Known rows, with every step that occurs
C, Y, U, M: [-37 -31 -17  26  32 -10 -14 -38  15  30 -33  24  -3  12 -21 -39  27   6
 -10]
U, Y, C, M, S: [-56  -3  24   9  -9  -8 -25  -1 -12  -2  16   8  -3 -13 -25  -6   5 -16
  23]
Y, U, M, C: [-45 -31   0  39  41  38  32 -44  29  46  -8  34   1  12  -6 -17  11 -15
  24]
C, M, U, Y, S: [-49 -18   7  10   6 -23  -6  -2 -41  -2 -22  41   2 -28 -16  -7 -38 -16
  -5]
Y, C, M, U: [-62  10 -15 -15 -33 -18 -22   7 -26  -3   3  20 -11 -13 -28   7   9 -36
 -20]
Y, C: [-34  11  -9   0 -14   6 -16   9  14   8  21  -8 -11   1 -23  16  34 -21
   3]
U, Y: [  5 -18  24  21  16   6 -15  -3  -2  -1  12  -1   8 -18 -11   4 -15  -2
  27]
N, M: [-23  36  -6 -24   5  -9  19  23 -19   6 -30  -9  -8 -13 -17  -6   4   5
   9]
S, Y, C: [-25  16  -7  34  14  -1 -20  11 -16 -10   2   2 -23 -18 -39  20   7   7
  18]
S, Y, U, M: [-17 -19 -20  72  61   7   5 -24  -1  21 -14  26  -5 -13 -29   4  -3   6
  27]
G, N, M, S: [-56  39  -8  -9 -25  12  32   0 -29  24  -7   5 -22 -14 -23  -1 -23  24
  -6]
U, M, S: [-51 -25  20  14  18  20  15 -35  25  34  15  27  19  26  26 -21  -3 -17
  12]
C, Y, S, M: [-52 -16  16   5  48  -6   9  -5   8  13 -41  16 -23  -2 -16 -38  -2  25
 -15]
C, M, S, Y: [-52  17  15   5  -4 -29  -1  -2 -50 -20 -31  34  -9  -7  -3 -25 -22  18
   1]
C, M, S: [-56  12  15 -18 -19 -26   4  -6 -35 -10 -21  27  -1   7   9 -32  -9   2
 -10]
N, M, U, Y, S: [-52  -6   7  20  15   0   2  13 -28  27 -32  26   2 -35 -20  19 -30 -13
   6]
U, M, C, Y, S: [-72 -19  31  -8  48  24  37 -34  30  32 -22  29  -9  25  -1 -53  -3   5
  20]
S, Y, U, M, C: [-34 -15  -1  66  59  23  18 -30  -5  21 -21  34 -11  -7 -24  -6 -10  10
  35]

Rows
[-50  28 -11 -27 -15 -21  -6  13 -12 -12   7  -2 -19  -6 -35 -10  29 -21
   1] : Y, C, M
[-74  43   2 -23   2  18  49   2 -24  25 -39   7 -46 -11 -44 -27 -22  44
   2] : G, N, M, C, Y, S
[-43  -8  25  49  -1   9 -16 -12 -26   4 -14  31   0   2  10   4 -20  19
   2] : M, S, Y
[-55 -31  14  33  47  25  27  -3  10  30 -14  36  -8 -19   0  11 -34 -16
 -14] : Y, S, M, U
[-25 -35 -25  47  45  16  16 -37  32  45   3  23  10   5 -11  -5  22 -20
  15] : Y, U, M
[-47 -27  59  29  64  39  32  -6  16  17  -5  17 -12 -22 -11 -11 -36   3
  42] : U, Y, S, M, C
[-46  17 -14  23   0 -22 -27  10 -49 -18 -14  25 -21 -28 -41  13 -13  -6
  -2] : S, Y, C, M, U
[-60 -39  -5  36  22  -3 -19 -46  13  39 -32  36   4  20  -7 -41  25   8
 -15] : C, Y, U, M, S
[-36   3  13  -2   3 -13 -19   7 -10 -11  18  -3  -8 -22 -40  -6   8 -18
  28] : U, Y, C, M
[-45 -10  31 -13  31  36  43 -31  27  25   2  20   0  21  11 -31 -12 -13
  28] : U, M, C
[-52  -4  54 -28  28  34  30 -14  -2  -7 -34  15 -25   0  -3 -43 -32  18
  -6] : S, M, C, Y
[-37  31 -11  12  12 -25 -14  15 -37 -25 -11   7 -28 -22 -48   0   4   6
  15] : S, Y, C, M
[-27 -39  34  22  24  29  -1 -13 -12   3   4  28   5 -34   3  15 -59 -22
 -11] : S, M, U, Y
[-58 -15  43   0  36  38  31 -22   3   8 -36  25 -22  -2  -8 -39 -21  14
  -7] : S, M, C, Y, U
[-69 -14  16  37  25  15   2 -29  16  28  15  26   4  13   2 -10   0 -15
  22] : U, M, S, Y, C
[-53  13 -15  18   0  16  26   4 -33  33 -11  15 -23 -39 -44  19 -46   9
  -1] : G, N, M, U, Y, S
[-56  27 -20   3 -27  15   7   4 -35  24   8   4 -24 -38 -52  25 -32  -1
  -5] : G, N, M, U, Y, C
[-27 -29  37  37  67  22  21  -1  18  18   4   8  -5 -26 -18  -1 -26  -2
  33] : U, Y, S, M
[-71  35  11  14  -2  -2  -1  16 -32  13 -28  11 -14 -10 -20   5   4  11
  12] : N, M, S, Y, C
[-28 -23 -18  26  11 -16 -30 -23  -4  14 -43  20  -7   5 -24 -26  27  17
 -21] : C, Y, U
